Every row comes from one small tree of marks. The marks that hang from a mark follow it in brackets, in alphabetical order. Every link used is in the known rows. Which tree was each row made from?
Known rows:
teremig[rusok[tuvut[bemel]] sovud tesoge]: [-22  26  27 -24  18  31 -29 -42 -11 -30 -26 -16 -47 -40  -7  60  37 -59
 -51  36  28  12  24 -29  20 -28  -7  -9   8 -10 -13 -10 -12  13  21  22
  -9 -33  38 -12  18 -28  -2 -21  19]
vemeg[buful[gunibir]]: [-24  10 -30 -77  -6  -5  42 -50  16  24 -33  20 -20 -23  10  29  19   1
 -22  14   1  10  -2  -7  40 -15  24  10  -1  -2  18 -41   8   1  -7   4
 -11 -21   1  54   5  -6 -30 -33  16]
rusok[buful teremig[sovud tesoge] tuvut[bemel]]: [-16   4   4 -18   7  22  -8 -37   5 -17 -11 -15 -38 -73 -18  62  15 -51
 -27  -1  30  17  19 -39  19 -10 -17 -47   2 -26 -39   6 -21  21  23  12
 -10 -50  16   8  17 -39   2 -22  14]
teremig[rusok[buful tuvut zenag] sovud tesoge]: [-10  23  27  -1   9  30   0 -41   8 -28 -16  -5 -32 -53  -1  70  25 -41
 -26  23  20  15   3  -1   3 -17 -30 -40  31 -25 -54   9  -1  14  35   5
  -1 -29  20 -24  12 -43   6  -8   3]
teremig[rusok[zenag] sovud tesoge]: [ -8  27  40 -11  14  26  13 -54  -3 -26 -38  -6 -37 -25   8  58  36 -36
 -23  35  22   6  -6  -4  22 -18  -1   0  38 -11 -26  -4   1   1  21   6
  -1 -13  17 -14   1 -22 -12 -10  17]
zenag[rusok[teremig]]: [-26  24 -17 -48  -4 -11  43 -50   7 -16 -33   6 -15 -49  12  57  22 -25
 -23  16  16  17 -10  12  11  -5  11 -21  18  -5   6 -15   7  12  16 -19
 -13 -47 -14  35  30 -10 -41 -55   3]
bemel[tuvut[rusok[buful teremig zenag]]]: [-20   6  -7 -30   9  -9  65 -53  33  -9 -34  13   6 -60 -16  45 -27   1
  16  -9  16   3 -11  -5  10 -32   1 -18  21 -30 -36  -9 -15  33  25 -16
   9 -62 -15  14   2 -38   0 -50  21]
zenag[rusok[buful[gunibir] tuvut]]: [-15  10 -32 -54 -13  17  40 -41   4  -3 -13  13  -2 -56  16  68  22 -20
 -29   3   6  15  -3  14   4 -12 -15 -47   2 -10  -1 -18  16  26  14   2
 -29 -38  -1  22  20 -27 -19 -53  -7]
buful[gunibir rusok[zenag] vemeg]: [-23  -4   0 -55 -18   7  76 -26  -4  33 -38   1  14 -34  29  27  39  -3
  -1  12  -1 -39   6  12  14  -6  15  -4  12  -5   4 -36  28  30   9   5
   5 -27   9  13 -12 -17  -6 -47  10]
teremig[rusok[buful zenag] sovud]: [ 13  14  17 -24   2  27  30 -49   9 -18 -28   2 -36 -32   4  67  14  -5
 -26  14   4   7 -16  -5  18 -26  -8  -8  31 -28 -22   7  18  11  18   1
   9 -16  13  -7  -7 -22   3 -10   9]
bemel[tuvut[rusok[buful teremig]]]: [-15   7 -15 -45  12 -13  58 -49  24 -15 -33  27   1 -54 -25  39 -19  -7
 -10   1  17  16 -10 -29  16 -36  15 -25  13 -35 -17 -14 -22  24  19 -16
   6 -69 -18  28   2 -40  -3 -59  22]
tuvut[bemel rusok]: [-24  10   1 -64   2  10  25 -43  10 -21 -50   1 -14 -37  -9  30  13 -15
 -29  20   6   9   1 -18  33 -42  11  16  -9  -6  17 -28   0  18   4  10
  -2 -40  12  20   2   3  -6 -42  15]
bemel[tuvut[rusok[buful]]]: [ -7   6 -23 -57  18  -7  56 -55  21 -23 -35  29   1 -42 -16  35  -2   1
 -27  19   8  24 -18 -23  23 -53  21 -11  17 -40   1 -17 -14  16  -1  -4
  -3 -55 -14  19 -17 -33  -6 -50  16]
tesoge[teremig[rusok[buful]]]: [ -1  20 -11 -31   0 -15  30 -38  17 -17 -22   9 -21 -46  -5  51  -2 -18
 -36  13   2  33  -1   3  21 -38   2 -20   8 -35   2  -9   6   2  15 -13
   0 -60 -20  14  18 -14 -25 -39   5]
bemel[tuvut[rusok[zenag]]]: [-25  15  -1 -51  18  -8  64 -61  18 -12 -45  17   2 -32   2  34   4   0
   4  21  17   1 -20   4  18 -47  18  11  23 -14   0 -22  -5  21   5  -1
  -1 -45  -5  11 -11 -24 -16 -48  15]
tesoge[teremig[rusok[tuvut zenag] sovud]]: [-22  25  19 -18  -3  -8  17 -47  -4  -3 -20   7 -30 -45  19  61  20 -35
 -11  -2  34  11  10  10  11 -25 -17 -16  21  -8  -7   3  14  19  41   3
   7 -47  16   5  30 -36 -20 -34  -7]
tuvut[rusok]: [-26  17   4 -67  -3  -4  46 -45   9 -22 -51  26 -10 -34   0  27  21 -11
 -27  25   5  25 -16 -13  24 -37  14   2   8  -7  15 -28   2   6  12  -5
   4 -41   0  27   2 -10 -17 -44   2]
gunibir[buful[rusok[teremig[sovud] tuvut zenag]]]: [-33   6  -7 -32 -29 -17  35 -19   4  -2 -12  -6 -22 -70   8  40  38 -49
  -2 -17  44 -16   6  10  -3  -2  -7 -28  35  -6 -14  -3  12  44  49  -5
   1 -41  27  11  17 -60 -11 -42 -12]
vemeg[buful]: [-28  14 -31 -72   1 -17  34 -46  24  -2 -36  18 -28 -34   4  30  20  -3
 -34  30   2  27 -12  -3  33 -27  27   7   9 -17  15 -27   7  -5 -12  -5
  -6 -31  -8  46   3  -7 -34 -24   6]
gunibir[buful[rusok[teremig tuvut zenag]]]: [-45  11 -17 -36 -29 -31  39 -10  19  -5 -12 -10 -10 -74   4  30  27 -47
   2 -11  36 -13   6  35 -15  -4  -8 -26  23  -3 -11 -18   7  43  41 -13
  -7 -57   8  16  25 -50 -20 -49 -14]
teremig[rusok[buful[vemeg] zenag] sovud tesoge]: [ -1  10  42  -5  18  40  22 -43   4 -16 -40 -10 -20 -44   9  58  20 -27
 -30  30  13  -9  -1 -11  21 -21  -5 -22  40 -47 -59   2   6  12  27   1
  14 -17  14 -19 -10 -38  24   0  18]
teremig[rusok[buful tuvut[bemel] zenag]]: [-17  19  -2 -22   5  25   2 -29  23 -20 -14 -22 -27 -62  -6  65  -6 -15
 -23  10   1   3  12  21  -3 -33 -26 -15  -7 -18 -28  -2   6  36  18   9
  -9 -44  17 -15  16 -19   8 -21   5]
tesoge[teremig[rusok[buful[gunibir] zenag] sovud]]: [ 11   5  11 -14 -10  18  41 -53  -1  19 -20   5 -16 -31  14  63   0 -12
  -3 -20  14  -4   8  -4  33 -16 -17 -12  13 -18 -14  -2  17  21  32   7
   8 -24   6   5   7 -24  -9 -33  14]
zoduz[teremig[sovud tesoge]]: [ 13   9  23 -48   6  11  10 -50 -22 -21 -31   5 -45 -25  12  22  47 -32
 -26  22  19  20 -10 -31  33 -17  25 -19  30 -27 -11  -1  -7 -17   4   5
 -10 -23  16  21 -15 -16 -29  -8   1]
gunibir[buful[vemeg]]: [-25  -5  -4 -74   0 -13  48 -40   8  -8 -49   1 -18 -38  16  13  25 -25
 -40  19  22  -4 -23   8  22 -37  34   4  17 -31  15 -30   6  20 -13   0
  -2 -40 -12  36 -16 -33  -8 -27  -7]
teremig[sovud]: [ -1   6   4 -63  -1   3  43 -56  -9 -10 -37  16 -40 -20  13  44  47 -11
 -37  20  14  23 -23 -32  29 -26  23   0  24 -11  24  -5  11  -4 -11   8
  -3 -23   5  34 -16 -16 -25 -26   3]
zoduz[teremig[rusok[zenag]]]: [  5  23  25 -38  -1   5  21 -40   1 -18 -33  -2 -33 -24  15  26  10  -4
  -5  16   0   0  -7  27   3 -25  11   1  18 -16 -17 -12  13   4  15  -4
   1 -33  12   4   6  -3 -20 -15  -2]
tesoge[teremig[rusok[tuvut] sovud]]: [-20  24  10 -36  -5 -11  10 -45 -13 -10 -20  19 -38 -38  12  56  29 -44
 -38   8  32  24  11 -14  18 -31  -3 -18  13 -14  13  -3  10  10  36   3
   7 -53  16  17  33 -38 -26 -44  -3]
teremig[rusok tesoge]: [-16  31  21 -33  16   6  11 -45   2 -33 -41   3 -32 -25  -7  41  31 -37
 -44  52   8  24  -3  -1  18 -27  13  -4  22 -13  -9 -28 -13 -10   7  -1
 -13 -38  -2   2  13 -10 -26 -25  16]
zenag[rusok[teremig[tesoge]]]: [-31  29  -4 -28   6   0  25 -52   6 -29 -34  -5 -15 -52   3  56  28 -49
 -24  32  23  20  -3   9  15   1   6 -29  25  -8 -20 -19 -11   5  22 -18
 -23 -48 -15  21  32 -12 -44 -46  10]

Write each row's tree:
[ 15   9  22 -21   8  42  16 -49  -9  -7 -27   8 -28 -22  -6  59  28 -32
 -40  20   9   8   8 -35  33 -15  -5 -18  21 -24 -24 -15  -6   2  23  12
  -8 -13  14  -1   1 -27   3 -22  27] => teremig[rusok[buful[gunibir]] sovud tesoge]
[-28  11  17  -6   7  25  17 -38  31 -20 -34 -26  -3 -72 -26  51 -20 -32
  11   2  16   3  19  -6  25 -16 -23 -21   3 -20 -62  -9 -20  28  37  -5
  -1 -45   4  -9  17 -11  12 -28  25] => tuvut[bemel rusok[buful teremig[tesoge] zenag]]
[ -5  26  30 -29  17  21   5 -52 -13 -31 -41   6 -44 -19  -1  53  46 -44
 -50  44  20  19  -3 -29  26 -25  15  -2  33 -16  -7 -14  -7  -9  17   6
  -3 -19  17   1   3 -22 -17 -19  20] => teremig[rusok sovud tesoge]
[  0   8  -2 -20  -3  33  31 -55  -8  -1 -22   2 -12 -49   4  72  24 -40
 -17  -2  24   3   8 -24  31  14 -10 -48  25 -19 -33  -8  -3  15  36  -1
 -16 -22   2  19  20 -30 -13 -43  21] => zenag[rusok[buful[gunibir] teremig[sovud tesoge]]]
[ -7  19  16 -15  18  43 -29 -36   0 -33 -16 -15 -46 -53 -16  68  23 -50
 -54  29  18  17  21 -31  19 -30 -19 -27   7 -32 -33   2 -12  15  26  19
 -10 -32  32 -16  12 -33  12 -15  17] => teremig[rusok[buful tuvut[bemel]] sovud tesoge]
[-32   9   5 -12  -7  11  37 -37  17   8  -8  -7  -6 -67  -4  55  -4 -28
  22 -16  22   6  12  14  -4  10 -30 -54   4  -3 -57 -15 -19  25  32  -3
 -15 -48  -5  10  26 -37  -6 -33   7] => rusok[buful[gunibir] teremig[tesoge] tuvut zenag]
[-12   0 -21 -61 -12   8  45 -35   6   8 -12  18 -16 -46   5  48  17  -8
 -24  -2   2  22  -5  -4   4 -20  -9 -35  -7  -9   1 -20   3  17   0   8
 -16 -44  -3  30   5 -26 -11 -38  -3] => rusok[buful[gunibir] tuvut]
[-24   8 -20 -41  -5  -3  13 -29  22 -10 -11  -8 -29 -75 -16  53  -8 -22
 -19  -9  13  19  10 -11   1 -17 -14 -37 -17 -18 -14  -3 -10  29  10   3
  -9 -66   1  25  23 -24  -3 -39   3] => rusok[buful teremig tuvut[bemel]]
[ -3  28  39 -28   9  19 -20 -36 -25 -32 -24   6 -53 -34   5  32  41 -53
 -40  28  27  16  12 -22  11 -20   5 -32  23 -23 -30  -6 -10  -3  40   9
  -4 -35  39   2  15 -33 -13 -15  -1] => zoduz[teremig[rusok[tuvut] sovud tesoge]]
[-26   0 -10 -30 -11  17  32 -34  21  22  -9 -20 -13 -68  -3  61 -18 -10
  21 -36  13 -12  21   8   2  -1 -31 -30 -21   0 -30 -11  -2  47  16  10
 -13 -51   9  19  23 -23   6 -37  10] => rusok[buful[gunibir] teremig tuvut[bemel] zenag]
[-28  14  33 -30   3  10  24 -51  -5 -25 -49  15 -20 -41  -8  39  26 -47
 -15  12  35  17   6 -47  32 -13   5 -17  27 -12 -27 -18 -18   5  45  -6
  13 -34  13  19  17 -30  -8 -36  20] => tuvut[rusok[teremig[sovud tesoge]]]
[-12   7   2 -39  -7   9  51 -43  28 -19 -36  11   3 -49   0  43  -3   1
   0   7  -1  16 -19   9  16 -30 -11 -14  16 -23 -24  -9  10  15  19  -9
   5 -37  -4   6  -3 -14  -1 -28   0] => tuvut[rusok[buful zenag]]
[ -1  -8  -1 -38  -9  30  56 -49 -10  19 -36  11  -3 -52  28  62  14 -18
 -25 -13  20 -22   4 -26  30   4   2 -40  16 -30 -21  -8  19  34  31  -1
   7 -26   7  35  10 -37  11 -47  14] => zenag[rusok[buful[gunibir vemeg] teremig[sovud]]]
[-28  15  28 -13  24   4  44 -67   5 -12 -44   8  -9 -44  -6  45   9 -34
  13   9  47  -5   2 -31  27 -21   9 -10  40 -15 -41 -11 -29  21  38  -2
   7 -44  10   3   4 -46  -6 -40  30] => bemel[tuvut[rusok[teremig[sovud tesoge] zenag]]]
[-13   4 -11 -53 -24   2  70 -32   1  22 -27   1   1 -29  16  39  44  -3
   3   7   0 -17   0  16  10  -6   7   0  13  11  14 -29  25  18   8   4
 -12 -23   9  12  -6  -9 -28 -51   7] => buful[gunibir rusok[zenag]]
[-41  16 -15 -33 -21 -10  25 -12  16   5 -12 -23 -14 -73  -1  49  23 -29
   2  -5  17 -14  26  18 -10  -5 -14 -22  -1   6 -15 -11  10  42  30   1
  -5 -58  20   8  29 -22 -16 -53   4] => buful[rusok[teremig tuvut[bemel] zenag]]
[-44  20 -12 -30  -5  -7   1 -11   6 -15 -14 -20 -18 -75 -21  42  39 -59
 -24  17  24   4  34  -9   0  -7  -3 -34   1  -2 -17 -22 -16  22  28   4
 -17 -65  19   5  30 -27 -22 -54  13] => buful[rusok[teremig[tesoge] tuvut[bemel]]]
[-18  29  32 -15  14  25 -29 -29   0 -28 -22 -32 -39 -50   1  34   9 -42
  -5  23  16  -5  30  23   2 -23 -12 -16   0 -13 -46 -12 -10  18  28   9
 -15 -43  36 -18  21 -12  -8 -10   4] => zoduz[teremig[rusok[tuvut[bemel] zenag] tesoge]]
[-29  15  -5 -54  13 -23  59 -57  13 -13 -46  28  -5 -40 -14  30  -2 -14
  -8   8  26  10  -9 -27  18 -38  27  -3  14 -14   1 -28 -22  22  18 -13
   6 -68 -11  33   9 -31 -18 -67  22] => bemel[tuvut[rusok[teremig]]]
[-15   0  -1 -34 -25 -13  47 -30   3  -1 -23  -9 -23 -52   9  37  37 -40
  -4 -15  36 -22   0   6  13  -1   8  -7  40  -9  -4  -5  16  32  35  -7
   4 -27  15  15   0 -46 -16 -38   2] => gunibir[buful[rusok[teremig[sovud] zenag]]]
[-48  -2 -11 -52 -19 -16  44 -10  10  -1 -29  -9  -2 -68  24  21  39 -37
 -17  12  27 -26   2  38  -8 -22   7 -22  25 -21  -6 -23  23  43  21  -3
  -3 -45  13   7   0 -53  -1 -40 -20] => gunibir[buful[rusok[tuvut zenag] vemeg]]
[-49  25  16 -19   0  -8  23 -40  14 -12 -22  -8 -19 -64   4  48  17 -41
  11   7  31  15   2  21  -8  -1 -15 -38  18   3 -39 -13 -19  18  26 -10
 -10 -57  -4   9  32 -32 -27 -30  -4] => rusok[teremig[tesoge] tuvut zenag]
[ -4  12  -4 -22   1  11  -9 -37   2 -11  -8  -5 -40 -59  -6  66   3 -37
 -43  -3  22  19  28 -23  25 -39 -19 -25  -6 -31  -4  10   5  25  29  13
   0 -54  20   4  25 -33  -2 -36   7] => tesoge[teremig[rusok[buful tuvut[bemel]] sovud]]
[-24  -9   8 -37 -21  -8  54 -24   1   9 -37 -12 -12 -59  18  26  35 -38
  -6 -11  41 -41   3   1  16  -4  15 -11  43 -27 -15  -9  21  41  36  -3
  18 -31  17  17  -4 -55   6 -34   3] => gunibir[buful[rusok[teremig[sovud] zenag] vemeg]]
[-29  -4  17 -26   1  23  40 -34  29  -1 -46 -13   7 -70  -2  37 -28  -5
   7 -12   7 -22  17  -7  23 -22 -12 -12  -6 -33 -49 -12   4  46  31  -4
  23 -52   7   8   8 -19  37 -34  19] => tuvut[bemel rusok[buful[vemeg] teremig zenag]]
[ 16  15  37 -34   0  19  15 -47 -14 -14 -32   1 -43 -16  20  32  22 -10
 -11  10  10  -6  -7   0  17 -19  11   3  28 -20 -17   4  18   4  23   2
  10 -16  32   4  -6 -16 -11  -6   1] => zoduz[teremig[rusok[zenag] sovud]]
[-16 -12   5 -61  -5  23  62 -38   7  10 -52  25  15 -38   7  26   1   1
 -21   5  -3  -6   0 -24  33 -29   6 -17  -4 -30 -12 -37   7  26  20   2
  15 -35   0  27  -7 -23  23 -45  15] => tuvut[rusok[buful[gunibir vemeg]]]
[-12   8  31 -12  10  41  34 -36   6   4 -40 -10  -1 -38   7  48   5 -19
 -13  22   1 -20   9  14  18 -12  -8 -20  14 -27 -52 -27  -1  20  21   4
   0 -25   2 -12  -2 -24  18 -19  21] => teremig[rusok[buful[gunibir vemeg] zenag] tesoge]
[ -7   2  17 -33   0  34  53 -39   8  15 -38   0   1 -32  16  47  -4   5
 -12   6  -7 -25   1  16  14 -18  -4 -10   7 -26 -31 -25  18  29  16   3
  10 -26   2   2  -3 -22  21 -25  17] => teremig[rusok[buful[gunibir vemeg] zenag]]
[-26  10  17 -27  10  33  17 -27  -2  -2 -31   6  -8 -49   0  44  14 -36
 -38  28   7  -4  20  -6   6 -19 -10 -44   2 -29 -43 -34 -10  23  32   7
  -2 -45   8  -2  17 -43  19 -33  14] => teremig[rusok[buful[gunibir vemeg] tuvut] tesoge]
[ -5  -4 -20 -59  10   9  67 -56  11   5 -35  32   7 -32 -12  36  -5   2
 -14   4   8   5  -9 -30  31 -42  14  -9   4 -26   3 -31 -14  22   2   5
  -5 -46  -6  25 -16 -34   0 -59  25] => bemel[tuvut[rusok[buful[gunibir]]]]
[-36   0   1 -28   1   8  29 -27  25   9 -21 -22 -10 -84   4  51 -18 -13
   2 -17  14 -13  15   8  -1 -14 -18 -38 -11 -27 -46  -2   3  48  17   1
   7 -62   4  11  15 -33  23 -25   1] => rusok[buful[vemeg] teremig tuvut[bemel] zenag]
[-24  12  -8 -44 -25 -17  33 -19  -9  -1 -14  15 -28 -57   3  49  55 -41
 -28   0  29   6   9 -27  -3  -5   5 -37  23  -5   2  -6  10  22  39  -3
   6 -51  24  26  21 -46 -20 -54  -2] => buful[rusok[teremig[sovud] tuvut]]
[-27  -4  12 -33  -7  -5  31 -20  -8  -8 -40  -7 -19 -57   4  22  51 -67
 -34  13  47 -25  12 -26  26  -5  26 -27  43 -34 -19 -19  -4  26  38  -3
   9 -38  14  15  -1 -57   1 -37  11] => gunibir[buful[rusok[teremig[sovud tesoge]] vemeg]]
[-24   3 -24 -54  -7  23  46 -37   1  10 -24  12   6 -59  29  57  20 -16
 -35   9   7  -8   3  11   5 -14  -7 -48   0 -23 -14 -23  23  35  18   3
 -13 -40   1  25  16 -37   3 -52  -7] => zenag[rusok[buful[gunibir vemeg] tuvut]]
[-36  -4  -4 -40 -21 -22  61 -14  17   5 -35 -14   3 -64  14  19  23 -31
  -1  -4  27 -37   4  27   4  -7  16 -13  29 -23 -14 -25  15  41  29 -13
  10 -48   0  17   4 -41  -3 -43  -2] => gunibir[buful[rusok[teremig zenag] vemeg]]
[ -5  18  16 -20  -1  22  15 -40   7 -17 -15   4 -33 -51   7  70  15 -19
 -26   5  11   9  -6   2   0 -25 -23 -29  25 -23 -32  11  16  21  31   4
   6 -30  23  -9   9 -40   6 -15  -2] => teremig[rusok[buful tuvut zenag] sovud]
[ 17  11  27 -14   2  35  15 -36   1  -4 -21 -11 -16 -32   1  34   0 -16
   4   8  -4  -8  11  17  16  -9  -9 -24  13 -26 -54 -16  -3   8  29   1
  -9 -23   9  -9   2 -10  -4 -10  13] => zoduz[teremig[rusok[buful[gunibir] zenag] tesoge]]
[-28  13 -10 -28 -13  -9  39 -33  26  -5 -11   4 -15 -73   1  58  -7 -12
  10 -15  14  20  -8  17 -17  -7 -22 -45   9 -15 -37   3   1  27  19 -15
  -2 -60 -10  18  22 -34 -10 -30 -10] => rusok[buful teremig tuvut zenag]
[-42  28 -22 -47  -8 -13  31 -42   6 -17 -22   8 -16 -66  14  62  25 -36
 -24   9  27  20  -2  18  -6  -5  -5 -41  10  -1  -5 -14   8  24  31 -17
 -15 -61  -3  32  46 -28 -35 -57 -10] => zenag[rusok[teremig tuvut]]
[-26   8 -13 -35 -13   5  25 -31   1  23 -24  10 -19 -42  -6  35  44 -38
 -16   8  23  -9  33 -40  40  16  14 -18  22  -5 -18 -33  -2   7  41   1
   0 -19  27  31  17 -32 -20 -44  34] => vemeg[buful[gunibir rusok[teremig[sovud tesoge]]]]
[-21  22  -6 -12   3  18   8 -44  -1 -28 -11   2 -23 -76   1  79  28 -58
 -32   9  34  25   8 -16   9   2 -22 -69  31 -27 -44   8  -6  20  45  -8
 -15 -44   7  10  34 -48 -14 -38   1] => zenag[rusok[buful teremig[sovud tesoge] tuvut]]
[-24   6 -23 -55 -23 -31  46 -17  12 -11 -26  -2 -17 -57  -7  22  33 -42
 -23   1  26  -4  -4   5   6 -11  23 -12  24 -13  17 -27   2  21  20 -16
  -5 -50  -3  30   7 -33 -31 -55   0] => gunibir[buful[rusok[teremig]]]
[-34  14 -20 -44 -14  -1  24 -17  12  -4 -15 -21 -11 -64   5  48  39 -22
 -13  15  10  -8  16  22  -4 -20  -7 -10  -1   3   4 -12  17  34  10  11
 -12 -46  26  -2   7 -14 -18 -44  -4] => buful[rusok[tuvut[bemel] zenag]]
